Every row comes from one small tree of marks. The marks that hang from a mark follow it in brackets, in the order of their numbers. Every link used is in the known rows. Which tree was each row made from?
Known rows
Z544[Z176 Z214 Z972[Z949[Z123]]]: [ 0.27  0.51  2.03  1.75  1.60  0.16 -1.61  2.44  2.28 -0.04  0.55 -2.67
 -1.63  0.12 -0.96  2.05  0.70  1.89 -3.24 -1.60]
Z972[Z949]: [-0.64  0.36  0.55  0.80 -0.58 -0.05  0.90  0.08 -0.25  1.24 -0.41 -2.54
  0.43 -1.05  0.17  0.61 -0.62  0.63 -0.35 -0.88]
Z176[Z949[Z123 Z972]]: [-2.62  0.36 -0.69  0.92 -1.89  0.06  0.02  1.19 -0.62  1.99  4.41 -3.04
 -0.01  0.96 -0.64 -0.59 -0.67 -0.02 -1.01  0.20]
Z631[Z860[Z544[Z176 Z214 Z972]]]: [ 1.92  1.29  1.75 -1.03  0.00 -0.48 -0.51  1.35  0.74  1.36 -1.49 -2.08
 -0.70  1.86 -2.23 -0.07  0.31  0.46 -2.93 -1.08]
Z176[Z949[Z123 Z214[Z544] Z972]]: [-3.83  0.47 -1.23  1.08 -2.83 -1.73  0.50  0.22 -0.01  2.44  5.57 -2.32
  0.99  3.10 -0.46 -0.77  0.05  0.53 -1.38  0.90]
Z544[Z214 Z860 Z972[Z949]]: [ 1.04  1.94  2.72  0.10  1.00  0.58 -1.88  1.40  0.77 -0.15 -1.33 -3.51
 -1.99 -0.11 -1.03  2.67  0.39  0.56 -3.44 -2.03]
Z972[Z949[Z123 Z176]]: [-2.40 -0.24 -0.44  2.32 -0.99 -1.16  1.22  1.03 -1.10  2.23  1.29 -2.95
  0.93  0.50 -0.99 -1.12 -0.40  1.08  0.21  0.05]
Z631[Z860[Z544[Z972[Z949[Z123]]]]]: [ 0.66  0.92  0.40 -0.75 -1.95 -0.89  0.82  0.85 -0.66  2.71  0.31 -3.66
  0.75  2.43 -0.90 -1.20 -0.75  0.36 -1.46 -0.49]
Z544[Z176 Z214[Z949] Z860]: [ 0.50  2.54  2.05 -0.93  2.21  1.44 -1.68  0.29  1.56 -0.80 -2.27 -1.19
 -1.71 -0.69 -2.68  2.71  1.75 -0.13 -1.49 -2.62]
Z214[Z544[Z972[Z949]]]: [-0.42  0.17 -0.27  1.20 -1.68 -0.39  0.91  0.43  1.90  0.06  1.15 -1.37
 -0.73  0.84  0.93  0.38  0.44  1.97 -1.72 -0.05]
Z860[Z544]: [ 0.36 -0.29 -0.55 -0.43 -1.23 -0.27  0.05  0.54  0.04  1.27 -1.01  0.49
  0.42  1.72 -1.92 -0.29 -0.61  0.05 -0.73  0.44]
Z860[Z544[Z972[Z949]]]: [ 0.65 -0.16  0.75  0.77 -1.27  0.15  0.20  1.61  0.70  1.48 -0.56 -1.99
 -0.43  1.48 -1.32  0.52 -1.00  0.51 -2.41  0.08]
Z860[Z544[Z176 Z214[Z949[Z972]]]]: [ 0.45  0.80  0.60  0.28  0.16 -0.45 -1.07  1.25  1.22  1.21 -0.89 -0.31
 -1.57  1.00 -3.94  0.25  0.58 -0.04 -1.80 -0.49]
Z972[Z949[Z214]]: [-1.39  0.32  0.95  0.96 -0.49 -1.20  0.96 -0.44 -0.41  1.81  0.29 -2.47
  1.31  0.26  0.14  0.87 -0.55  0.31 -0.72 -0.45]
Z544[Z176[Z949[Z123 Z214]] Z972]: [-1.61  0.15  1.73  1.60  0.42  1.21 -0.36  1.98  2.29  0.40  3.06 -2.80
 -0.20  1.81  0.01  2.10  0.19  0.87 -3.50 -0.36]
Z631[Z860[Z544[Z176 Z972[Z949[Z123 Z214]]]]]: [-0.01  0.81  1.49 -0.56 -1.28 -0.68  0.61  0.81  0.31  2.91  0.50 -3.75
  1.21  3.25 -1.49 -0.43 -0.28  0.56 -2.23 -0.73]
Z949[Z123 Z214[Z544[Z176]] Z972]: [-3.67 -0.31 -0.62  0.79 -1.86 -2.07 -0.79 -0.24  1.28  2.03  5.45 -0.37
  1.02  4.98 -1.37 -2.06  1.23  0.99 -0.77  1.35]
Z972[Z949[Z176 Z214]]: [-2.39  0.15  1.07  2.48 -0.53 -1.75  1.41  0.30 -0.86  2.25  0.34 -2.82
  1.10  0.68 -1.07 -0.31 -0.31  0.36 -0.96  0.31]
Z214[Z544[Z972] Z949[Z123]]: [-0.96  0.67 -2.13  1.30 -1.71 -1.10  0.89  0.00  1.62 -0.42  3.20 -0.63
 -1.21  1.67  1.00 -0.56  1.39  0.80  0.42  0.50]

Which tree is each row?
[-3.46  1.50 -1.65  1.13 -2.49 -1.09  0.49 -0.19  0.15  1.44  3.40 -1.80
 -1.04  2.85 -2.38 -2.63  1.71  0.08  0.62  0.86] -> Z214[Z544[Z860] Z949[Z123 Z176 Z972]]
[-1.64  2.04 -0.58 -0.33 -1.96  0.12  0.21 -1.07  0.98  0.46  1.65 -1.48
 -1.47  1.17 -1.23 -0.75  1.44 -0.34  0.03 -0.18] -> Z214[Z544[Z860] Z949[Z972]]
[-4.82  0.21 -0.65  1.51 -2.56 -2.79 -0.43  0.17 -0.40  2.70  5.02 -1.35
  0.83  5.93 -2.99 -3.44  1.26  0.43 -0.68  2.25] -> Z949[Z123 Z176 Z214[Z544[Z860]] Z972]
[-1.34  2.22  0.37  0.43  0.32 -1.03 -1.72  0.77 -0.82  0.84  0.93 -2.08
 -1.90  1.18 -3.48 -0.69  1.38 -0.87 -0.36 -0.54] -> Z544[Z214[Z949[Z123 Z176 Z972]] Z860]
[-1.17 -0.05  0.04  1.34 -1.05  0.43  0.42  0.94  3.02  0.18  1.82 -1.56
 -0.34  1.56  0.24  0.70  0.92  2.70 -2.05 -0.57] -> Z214[Z544[Z176 Z972[Z949[Z123]]]]
[-1.89  0.45 -1.49  2.04 -0.42 -1.29  1.00  0.42 -0.90  0.87  1.84 -1.16
 -0.46  0.45 -0.99 -1.61  0.73 -0.60  1.64  0.73] -> Z214[Z949[Z123 Z176]]
[-1.78  0.83  0.17  2.35 -0.44 -0.83  0.59  0.55 -0.77  1.10  1.79 -2.08
 -1.89 -0.10 -1.98 -2.27  0.53 -1.42  0.25  1.15] -> Z214[Z949[Z176 Z972]]
[-0.56 -0.51  0.04  1.75 -1.56 -0.63  0.34  2.15  0.17  2.15  0.52 -2.22
 -0.18  2.48 -2.07 -0.64 -0.84  0.82 -1.99  0.73] -> Z860[Z544[Z972[Z949[Z123 Z176]]]]
[-3.27 -0.62 -0.68  2.34 -1.27 -1.60 -0.61  1.52 -1.23  2.22  4.23 -1.62
 -0.43  2.83 -2.63 -3.97  0.22 -0.05  0.17  2.05] -> Z949[Z123 Z176 Z972]
[ 0.46 -0.19  1.76  0.94 -0.47  1.29 -0.04  1.97  2.04  1.34 -0.91 -2.09
 -0.56  1.35 -2.03  1.27 -0.56  1.13 -3.24 -0.56] -> Z860[Z544[Z176 Z972[Z949]]]
[ 1.38  1.33  2.17  1.52  2.50  0.51 -1.50  1.80  2.59 -1.57 -0.43 -1.24
 -3.29 -0.87 -1.05  2.22  1.46  0.25 -2.69 -1.23] -> Z544[Z176 Z214[Z949] Z972]
[ 0.63  0.92  1.19  0.19 -1.61 -0.88  1.20  1.17 -0.76  2.77 -0.76 -3.91
  0.11  1.90 -1.72 -1.39 -0.67  0.16 -2.11 -0.17] -> Z631[Z860[Z544[Z972[Z949[Z176]]]]]
[ 1.34  1.58  0.77 -0.79 -0.27 -0.85 -0.23  1.21  0.46  1.64 -0.30 -2.50
 -0.68  2.05 -2.05 -0.35  0.61  0.19 -1.82 -1.01] -> Z631[Z860[Z544[Z176 Z214[Z949[Z123]] Z972]]]
[-0.10  1.52 -0.39 -0.28 -1.47 -2.63  0.23  0.76 -1.74  3.09  0.59 -2.56
 -0.38  2.47 -3.30 -2.90  0.28 -0.49 -0.50  0.12] -> Z631[Z860[Z544[Z214[Z949[Z123 Z176 Z972]]]]]
[ 1.38  0.86  1.67 -1.10 -0.63  0.48  0.20  1.04  0.77  1.59 -0.91 -2.45
 -0.03  2.14 -1.67 -0.46 -0.09  0.21 -2.46 -0.74] -> Z631[Z860[Z544[Z176 Z972]]]
[-1.93  1.67 -1.30 -0.59 -1.05  0.83  0.49 -0.79  2.10 -0.03  1.31 -0.67
 -0.11  1.72 -0.99  0.63  2.06  1.03  0.52 -1.14] -> Z214[Z544[Z176 Z860] Z949[Z123]]
[ 0.05  0.93  1.47  0.30 -1.64 -1.60  1.24  0.93 -0.94  3.10 -0.34 -3.86
  0.68  2.78 -1.75 -1.34 -0.66 -0.02 -2.37  0.15] -> Z631[Z860[Z544[Z972[Z949[Z176 Z214]]]]]
[-3.75  0.53  0.00 -0.14 -1.77 -1.18 -1.32 -0.47  1.35  1.94  4.80 -1.03
  1.08  5.45 -2.05 -1.44  1.40  0.82 -1.12  0.77] -> Z949[Z123 Z214[Z544[Z176 Z860]] Z972]
[-3.25 -0.62 -0.76  2.14 -0.61 -2.89  0.34  0.44 -1.08  1.89  3.03 -0.40
  1.66  3.76 -1.47 -2.01  0.45  0.06  0.31  1.90] -> Z949[Z123 Z176 Z214]
[-1.76  0.82 -0.15  0.92 -1.90  0.04  0.41  0.79  1.31  0.64  1.42 -2.46
 -0.36  2.42 -0.54  0.05  0.83  1.88 -1.78 -0.22] -> Z214[Z544[Z860 Z972[Z949[Z123 Z176]]]]
[-0.39  0.91  1.21 -0.49 -0.37  1.98 -0.65  0.50  3.39 -1.02  0.21 -0.67
 -0.99  2.06 -0.61  1.56  1.46  1.78 -2.79 -0.92] -> Z214[Z544[Z176 Z860 Z972]]
[ 0.90  0.90  0.90 -1.70 -0.84  0.08  0.62  0.24  0.04  2.11 -1.40 -1.75
  0.88  1.84 -2.05 -0.72 -0.13  0.18 -1.27 -0.89] -> Z631[Z860[Z544[Z176]]]
